Every row comes from one small tree of marks. Brackets hold a mark, then the marks that hang from it, in the order of their numbers. Every link used is in the known rows. Which tree was each row made from?
Known rows:
[z689 z355]: | -11 |   9 |  -7 |  15 |  16 |   8 |   8 |   9 |  -6 |  -2 |   4 |   1 |   6 |  -6 |   9 |   3 |   5 |  -9 |  -2 |  -2 |   2 | -10 | -12 |  10 |  -3 |  -4 |  -1 |   1 |
[z653 [z689 z708]]: | -22 |   6 |   5 |  22 |  11 |   9 |   2 |   2 |   4 |   3 |   6 |   0 |  -4 |  -3 |   7 |   6 |   9 | -19 |  -4 |  -1 |  10 |  -1 | -13 |  30 |  14 | -13 |   1 |  -5 |
[z716 [z689 z78 z355 z708]]: |  -5 |   4 |   0 |  15 |   7 |   5 |   8 |  13 |   0 |  11 |   7 |   3 |   1 | -23 |  13 |  11 |   5 |   4 |  -1 |   5 |   2 |  -2 | -11 |  -1 |  12 |  -8 |   0 |   2 |
[z164 z355]: |  -2 |   5 |  -2 |  22 |   8 |   4 |   5 |   5 |  -2 | -12 |  14 |   9 |   5 |   0 |   7 |   3 |  10 | -16 |  -5 |   0 |   2 | -10 | -16 |  14 |  -1 |  -4 |  -2 |   5 |
[z86 z931]: | -21 |  15 |   5 |  17 |   5 |   6 |  -2 |   4 | -13 |  -9 |   3 |   9 |   2 |  12 |   9 |   1 |   5 | -16 |  -5 |  -7 |   2 | -11 |  -4 |   5 |  -1 |   4 |   1 |  -5 |
[z166 z708]: | -24 |   9 |  10 |  19 |   3 |   0 |   0 |  -2 |  -1 |  -7 |   6 |   7 |  -1 |   5 |  10 |   3 |   8 |  -9 |  -3 |   0 |  -3 |  -2 | -12 |  13 |  -4 |  -5 |  -3 | -12 |
[z355 z689]: | -37 |   6 |   6 |  14 |   9 |  11 |  16 |   2 |   1 |   1 |   9 |   2 |   5 |   4 |   7 |   4 |   6 | -11 |  -5 |  -6 |   6 |  -9 |  -8 |  21 |   9 |  -5 |  -1 |  -1 |
[z716 [z689 z355]]: | -31 |   4 |  -7 |  21 |  21 |  13 |  16 |   7 |   5 |   9 |   2 |  -2 |   6 | -17 |   8 |   7 |   6 |  -8 |  -2 |   2 |   8 | -11 | -12 |  17 |   1 |  -6 |   0 |   0 |
[z137 [z78 [z689 z355]] z653]: |   7 |  -4 |  11 |  26 |   3 |   4 |  19 |   9 | -20 |  -1 |  10 |   7 |  17 | -17 |   2 |   5 |   3 |  14 |  -2 | -11 |  -3 |  -6 | -18 |  31 |  -1 |   2 |  -3 |  -6 |
[z931 [z689 z78 [z355 z164]]]: |  21 |   3 |   1 |   2 |   8 |   8 |   8 |  10 |   7 |   7 |  14 |  -9 |   5 |  -8 |   2 |   4 |   4 |  -8 |  -4 |   7 |   5 |  -8 | -14 |   5 |  -2 |  -5 |  -2 |  10 |
[z137 z78]: | -19 |   4 |  15 |  21 |  -4 |  -2 |   7 |   5 | -16 | -15 |   8 |  11 |  10 |   7 |   5 |   6 |   7 |   8 |  -3 | -13 |  -5 |  -8 | -11 |  11 | -12 |   0 |  -1 |  -9 |
[z379 [z355 z689]]: | -29 |   5 |   0 |  13 |   9 |  17 |  21 |   4 |  11 |   0 |  10 |  14 |   8 |  -3 |   8 |  -3 |   7 | -13 |  -3 |   0 |   6 | -10 | -10 |  16 |   1 |  -3 |  -6 |   5 |
[z355 z164 [z689 z78 z708]]: |  12 |   7 |  22 |   3 |  -9 |   6 |   3 |   7 |   4 |   8 |  17 |   3 |  -5 |  -8 |   6 |   7 |   5 |  -7 |  -5 |   1 |  -1 |   4 | -11 |  -2 |  16 |  -7 |  -2 |   4 |
[z86 [z931 z689]]: | -31 |  10 |   0 |  14 |  12 |   9 |   4 |   1 |  -1 |  -1 |   5 |  -1 |   1 |  14 |   7 |   0 |   5 | -24 |  -6 |  -1 |  12 | -14 |  -4 |  17 |   3 |   1 |   1 |  -1 |
[z689 z708]: | -18 |  11 |  11 |  18 |   3 |   2 |  -2 |   4 |  -8 |  -1 |   5 |   7 |  -4 |   0 |  12 |   5 |   6 | -12 |  -3 |  -3 |   3 |  -2 |  -9 |   8 |   8 |  -8 |   1 |  -5 |
[z931 [z689 z78 [z355 z164] z708]]: |  28 |   3 |   4 |   2 |   3 |   5 |  -1 |  11 |   9 |  12 |  14 |  -9 |  -5 | -16 |   6 |   4 |   3 | -13 |  -4 |  10 |   5 |   0 | -14 |   1 |  10 |  -9 |  -1 |   9 |
[z822 z708]: | -24 |  14 |  19 |  22 |   6 |   2 |  -1 |   1 |  -6 |  -2 |   7 |   8 |  -3 |   7 |  10 |   8 |   8 |   1 |  -2 |  -2 |   1 |  -3 |  -9 |   5 |   2 | -11 |   0 |  -6 |
[z716 z689]: | -46 |   5 |   6 |  23 |  14 |   9 |  15 |   0 |   2 |   3 |   3 |   2 |   6 |  -5 |   7 |  10 |   8 |  -4 |  -3 |  -2 |   9 | -12 | -11 |  21 |   0 |  -7 |   0 |  -5 |
[z653 [z689 z78]]: | -14 |   5 |   5 |  15 |   8 |   8 |  12 |   6 |  -4 |  -6 |  10 |   1 |  11 |   7 |   2 |  11 |   9 |   5 |  -3 |  -4 |   5 |  -8 | -13 |  23 |  -1 |  -9 |  -1 |  -1 |
[z931 z689]: | -35 |   4 |   2 |  14 |  15 |   7 |  13 |   0 |   3 |   1 |   6 |  -6 |   6 |   9 |   6 |   4 |   6 | -13 |  -4 |   0 |  12 | -12 |  -9 |  26 |   0 |  -8 |   0 |  -1 |
[z931 [z689 [z355 z164] z708]]: |  13 |   3 |   0 |   8 |  11 |   9 |  -2 |   6 |  15 |  16 |  11 | -10 |  -9 | -17 |   6 |   0 |   4 | -32 |  -5 |  10 |  10 |  -1 | -14 |  13 |  13 |  -9 |   0 |   5 |
[z86 [z355 z164]]: |  16 |   6 |  16 |  21 |   6 |   9 |  -2 |   2 |   0 |  -3 |  14 |  11 |   2 | -10 |   1 |  -1 |   8 | -18 |  -7 |   2 |  -4 |  -4 | -15 |  -2 | -15 |  -1 |  -6 |   1 |
[z379 z355 [z931 [z689 z78]]]: | -22 |  12 | -10 |   2 |   3 |  10 |  18 |   8 |  11 |  -6 |   8 |  19 |   6 |  11 |   7 |  -1 |   5 |  -7 |  -1 |   4 |   8 | -21 |  -9 |  13 | -10 |   4 |  -4 |  11 |
[z653 z689]: | -32 |   5 |   0 |  20 |  17 |  12 |  10 |   1 |   2 |  -3 |   7 |  -2 |   5 |   5 |   2 |   6 |  10 | -12 |  -4 |  -5 |  10 |  -9 | -13 |  36 |   2 | -10 |   0 |  -4 |
[z78 [z689 z355 z708]]: |   0 |   3 |  -4 |  12 |  15 |  10 |  15 |   4 |   1 |  11 |   5 |  -1 |  -2 | -18 |  11 |   6 |   5 | -14 |  -5 |   4 |  11 |  -1 | -12 |  25 |  14 | -10 |  -2 |   0 |

Write each row's tree:
|  23 |   9 |   5 |  11 |   6 |   7 |  -8 |   9 |   3 |   8 |   9 |   0 |  -9 | -21 |   8 |   1 |   4 | -23 |  -4 |   4 |   1 |   0 | -14 |   0 |   8 |  -7 |  -1 |   2 | -> [z689 [z355 z164] z708]
| -11 |   3 | -10 |  12 |  15 |   7 |   5 |   8 |   7 |  12 |   6 |  -7 |  -4 | -12 |  12 |   1 |   3 | -23 |  -3 |   7 |  12 |  -4 | -10 |  17 |  15 | -10 |   1 |   3 | -> [z931 [z689 z355 z708]]
|  24 |   4 |   6 |   8 |  11 |  11 |   9 |   2 |   9 |  14 |  10 |  -4 |  -7 | -24 |   6 |   5 |   5 | -22 |  -7 |   6 |  10 |   0 | -16 |  19 |  12 |  -9 |  -3 |   3 | -> [z78 [z689 [z355 z164] z708]]
|  -6 |  -2 |  22 |  34 |  -8 |   0 |  -4 |   8 | -16 |  -2 |  12 |   8 |   4 | -10 |   2 |   5 |   6 |   4 |  -2 | -12 |  -5 |   3 | -18 |  34 |  13 |  -4 |   1 | -11 | -> [z137 z78 [z653 [z689 z708]]]
|  10 |   4 |  -4 |  14 |  18 |  17 |   4 |   6 |  13 |   7 |  10 |  -8 |   1 | -15 |  -2 |   2 |   8 | -25 |  -5 |   2 |   8 |  -6 | -18 |  26 |   2 |  -8 |  -2 |   3 | -> [z653 [z689 [z355 z164]]]
|  14 |   9 |   1 |  10 |   1 |   1 |   0 |  16 | -11 |   0 |   8 |   6 |   1 | -12 |  13 |   7 |   4 |   3 |  -1 |   2 |  -2 |   0 | -11 |  -7 |   8 |  -7 |   0 |   2 | -> [z689 z78 z355 z708]
|  12 |   1 |   5 |  13 |  -6 |   3 |   7 |  11 |   2 |  -1 |  22 |   9 |  -1 |  -9 |  12 |   6 |   7 | -11 |  -6 |   4 |  -1 |   1 | -13 |   4 |  22 |  -7 |  -2 |  12 | -> [z164 [z355 [z689 z78 z708]]]
|  13 |   5 |   8 |  17 |  -3 |   4 |  -6 |   8 |  -6 |   3 |  15 |  13 |  -3 |  -3 |  11 |  -2 |   5 | -16 |  -8 |   8 |   0 |   0 |  -5 |  -9 |   5 |   2 |  -3 |   6 | -> [z86 z355 [z931 [z689 z78 z708]]]
|  18 |   5 |  10 |  10 |   3 |   7 |   1 |  11 |   8 |  16 |  11 |  -1 |  -4 | -29 |   7 |  10 |   5 |  -5 |  -3 |   8 |   1 |   1 | -15 |  -6 |  10 |  -7 |  -1 |   4 | -> [z716 [z689 z78 [z355 z164] z708]]
|   9 |  15 |   8 |  -3 | -14 |  13 |   5 |   9 |  17 |   5 |  15 |  24 |  -8 | -10 |   7 |  -3 |   4 | -18 |  -4 |   5 |  -2 |  -7 | -10 |  -3 |  10 |   3 |  -5 |  13 | -> [z379 [z355 z164 [z689 z78 z708]] z931]
| -11 |   5 |   0 |  21 |  11 |  11 |   2 |   1 |  -1 |   0 |  10 |   9 |   3 |   3 |   6 |  -6 |   5 | -28 |  -9 |   5 |   6 | -10 |  -6 |   9 |  -5 |   4 |  -3 |   3 | -> [z86 z355 [z931 z689]]
| -13 |   4 |  -3 |  15 |  13 |   9 |  16 |  12 |  -1 |   5 |   6 |   1 |  11 | -15 |   8 |  11 |   6 |   9 |  -1 |   2 |   3 | -10 | -12 |   4 |   0 |  -5 |  -1 |   3 | -> [z716 [z689 z78 z355]]
|   4 |   3 |  -5 |   6 |   7 |   3 |   6 |  13 |   1 |   8 |  10 |  -4 |   1 | -10 |  12 |   5 |   3 |  -6 |  -3 |   8 |   7 |  -2 | -10 |   6 |  12 |  -9 |   0 |   6 | -> [z931 [z689 z78 z355 z708]]
|  33 |  -3 |  18 |  27 |  -6 |   5 | -10 |  13 |  -6 |   7 |  15 |   1 |   0 | -29 |  -2 |   1 |   4 |  -7 |  -3 |  -5 |  -7 |   6 | -23 |  24 |  13 |  -2 |  -1 |  -4 | -> [z137 z78 [z653 [z689 [z355 z164] z708]]]
|  26 |  -3 |  14 |  27 |   0 |   8 |  -1 |  12 |  -6 |   2 |  15 |   0 |  10 | -21 |  -7 |   1 |   5 |  -2 |  -3 |  -9 |  -6 |  -3 | -23 |  28 |   1 |   1 |  -2 |  -4 | -> [z137 z78 [z653 [z689 [z355 z164]]]]
|  -1 |  -2 |  28 |  28 |  -8 |  -3 |  10 |   4 | -21 |   0 |  11 |  11 |   6 | -11 |   5 |   7 |   4 |  14 |  -3 | -12 |  -2 |   2 | -16 |  30 |   9 |  -2 |  -2 | -11 | -> [z137 [z78 [z689 z708]] z653]
|  38 |   9 |  10 |   5 |  -3 |   2 |  -6 |  14 |  -3 |   4 |  13 |   3 |  -4 | -18 |   7 |   5 |   4 |  -5 |  -3 |   5 |  -4 |   2 | -14 | -13 |   5 |  -6 |  -2 |   5 | -> [z689 z78 [z355 z164] z708]
|  -2 |   2 |  -8 |   7 |  13 |   7 |  15 |  12 |  -1 |   3 |  10 |  -6 |  11 |  -2 |   7 |   5 |   4 |  -1 |  -2 |   4 |   7 | -10 | -11 |  10 |   0 |  -6 |  -1 |   7 | -> [z931 [z689 z78 z355]]
|  32 |   9 |   7 |   5 |   2 |   6 |   2 |  13 |  -4 |  -1 |  12 |   1 |   6 | -11 |   3 |   6 |   5 |   0 |  -3 |   1 |  -4 |  -6 | -15 |  -7 |  -7 |  -3 |  -3 |   6 | -> [z689 z78 [z355 z164]]
|   8 |  13 |   3 |  -3 |  -7 |   9 |   3 |   7 |  18 |   5 |  13 |  17 |  -9 |  -4 |   6 |  -3 |   4 | -20 |  -2 |  10 |   5 | -11 | -11 |   4 |   2 |   1 |  -4 |  12 | -> [z379 [z355 z164] [z931 [z689 z78 z708]]]
|   3 |   7 |  19 |   3 |  -4 |   8 |  11 |   6 |   3 |   2 |  17 |   1 |   4 |   0 |   2 |   7 |   6 |  -1 |  -5 |  -3 |  -1 |  -5 | -11 |   3 |   3 |  -3 |  -3 |   6 | -> [z355 z164 [z689 z78]]
|  27 |   7 |  18 |  11 |  -7 |  13 |  -1 |   7 |  -2 |   1 |  21 |  15 |   3 |  -6 |   3 |  -3 |   5 | -16 | -11 |   2 |  -8 |  -2 |  -8 | -16 |  -1 |   8 |  -7 |   9 | -> [z86 [z355 z164 [z689 z78]] z931]
|   0 |   4 |  -9 |  14 |  14 |  11 |  12 |  12 |  -1 |  -1 |   9 |  -3 |  11 |  -6 |   4 |   8 |   8 |   1 |  -2 |  -1 |   5 |  -7 | -15 |  19 |   1 |  -8 |  -2 |   4 | -> [z653 [z689 z78 z355]]
| -14 |  -2 |  19 |  34 |  -2 |   3 |   5 |   7 | -17 |  -8 |  11 |   7 |  14 |  -2 |  -3 |   6 |   7 |  11 |  -2 | -16 |  -4 |  -5 | -18 |  38 |   0 |   0 |   0 | -10 | -> [z137 z78 [z653 z689]]
| -12 |  10 |   5 |   8 |   3 |   4 |   5 |   7 |  -7 |  -4 |   9 |   1 |   6 |  16 |   7 |   3 |   4 |  -6 |  -5 |  -1 |   6 | -12 |  -3 |   6 |   1 |   2 |   0 |   3 | -> [z86 [z931 [z689 z78]]]
|  -5 |  18 |   1 |   6 |   0 |  14 |   3 |   4 |  13 |  -7 |   6 |  23 |  -2 |  -1 |   3 |  -5 |   6 | -23 |  -3 |   0 |   2 | -19 | -13 |   7 | -13 |   6 |  -5 |   6 | -> [z379 [z355 z164] z931]
|  42 |   3 |  14 |  19 |   0 |   7 |  -9 |  15 |  -3 |  11 |  16 |  -2 |   0 | -27 |   0 |   4 |   4 |  -3 |  -2 |   2 |  -4 |   5 | -21 |  14 |  18 |  -6 |  -1 |   3 | -> [z137 [z653 [z689 z78 [z355 z164] z708]]]
|  -6 |   4 |  16 |  25 |   4 |   5 |   8 |  10 | -15 |  -4 |  12 |   4 |  15 |   1 |  -1 |   8 |   6 |  14 |   0 |  -8 |  -1 |  -6 | -17 |  28 |   4 |  -5 |  -1 |  -4 | -> [z137 [z653 [z689 z78]]]
| -14 |   6 |   4 |  21 |   4 |  16 |   5 |   3 |  -3 |   1 |  12 |  15 |   3 |  -3 |   9 |  -6 |   6 | -24 | -10 |  -1 |  -1 |  -6 |  -4 |   2 |   4 |   7 |  -5 |   4 | -> [z86 [z355 z689] z931]
|  -4 |   7 |   7 |  22 |  -2 |  12 |  -4 |   4 |  -1 |   7 |  12 |  17 |  -6 | -11 |  13 |  -6 |   5 | -31 | -10 |   3 |  -1 |   3 |  -4 |  -3 |  17 |   3 |  -3 |   3 | -> [z86 [z355 [z689 z708]] z931]
|  -1 |  14 |   4 |  -3 |  -8 |  16 |  15 |   9 |  15 |  -1 |  14 |  22 |   1 |  -2 |   3 |  -2 |   5 | -12 |  -4 |   1 |  -1 | -16 | -10 |   2 |  -2 |   7 |  -6 |  13 | -> [z379 [z355 z164 [z689 z78]] z931]
|   9 |   2 |   2 |  22 |  10 |   9 |   7 |  17 | -12 |   1 |  11 |   0 |  15 | -13 |   1 |   6 |   5 |  10 |   0 |  -4 |  -1 |  -5 | -19 |  24 |   6 |  -4 |  -1 |   1 | -> [z137 [z653 [z689 z78 z355]]]
|  -7 |   6 |  18 |   9 |  -2 |  10 |   0 |   2 |  10 |  11 |  13 |   0 |  -9 | -11 |   7 |   2 |   5 | -25 |  -6 |   0 |   4 |   2 | -11 |  10 |  20 |  -8 |  -1 |   2 | -> [z355 z164 [z689 z708]]
|   1 |   1 |   2 |  13 |   0 |   7 |  15 |   9 |   3 |  -6 |  22 |   7 |   9 |  -1 |   7 |   6 |   8 |  -5 |  -5 |   1 |  -1 |  -7 | -14 |   9 |  10 |  -4 |  -3 |  13 | -> [z164 [z355 [z689 z78]]]
|  26 |   9 |   1 |   1 |   5 |   9 |  -2 |  11 |   4 |   6 |  13 |  -7 |   2 |  -3 |   3 |   0 |   2 | -19 |  -6 |   6 |   4 | -10 |  -8 |  -3 |   1 |   4 |  -1 |  10 | -> [z86 [z931 [z689 z78 [z355 z164]]]]
|  12 |   7 |  12 |  16 |  -9 |   8 |  -3 |  10 |  -8 |   3 |  17 |  20 |  -2 |  -8 |  13 |  -2 |   5 | -13 |  -9 |   4 |  -6 |   4 |  -4 | -15 |  13 |   4 |  -4 |   6 | -> [z86 [z355 [z689 z78 z708]] z931]
|  34 |   2 |  11 |  18 |   5 |  10 |   0 |  15 |  -5 |   5 |  15 |  -3 |  11 | -19 |  -5 |   5 |   4 |   3 |  -2 |  -2 |  -3 |  -3 | -23 |  19 |   5 |  -3 |  -3 |   4 | -> [z137 [z653 [z689 z78 [z355 z164]]]]
|  10 |  -3 |   8 |  31 |  -2 |   3 |  -3 |  14 | -14 |   4 |  10 |   5 |   5 | -22 |   3 |   2 |   4 |   1 |  -2 |  -8 |  -5 |   4 | -19 |  29 |  15 |  -3 |   0 |  -7 | -> [z137 z78 [z653 [z689 z355 z708]]]
| -23 |   4 |  -5 |  21 |  16 |   9 |   7 |   7 |   6 |  14 |   3 |   1 |  -4 | -26 |  13 |   7 |   5 | -14 |  -2 |   5 |   8 |  -3 | -12 |  12 |  14 |  -9 |   1 |  -1 | -> [z716 [z689 z355 z708]]
|  36 |   9 |   4 |   2 |  -1 |   6 | -11 |  12 |   5 |  11 |  13 |  -4 |  -8 | -12 |   8 |   0 |   1 | -25 |  -7 |  10 |   4 |  -1 |  -8 |  -8 |  14 |   0 |   0 |   9 | -> [z86 [z931 [z689 z78 [z355 z164] z708]]]
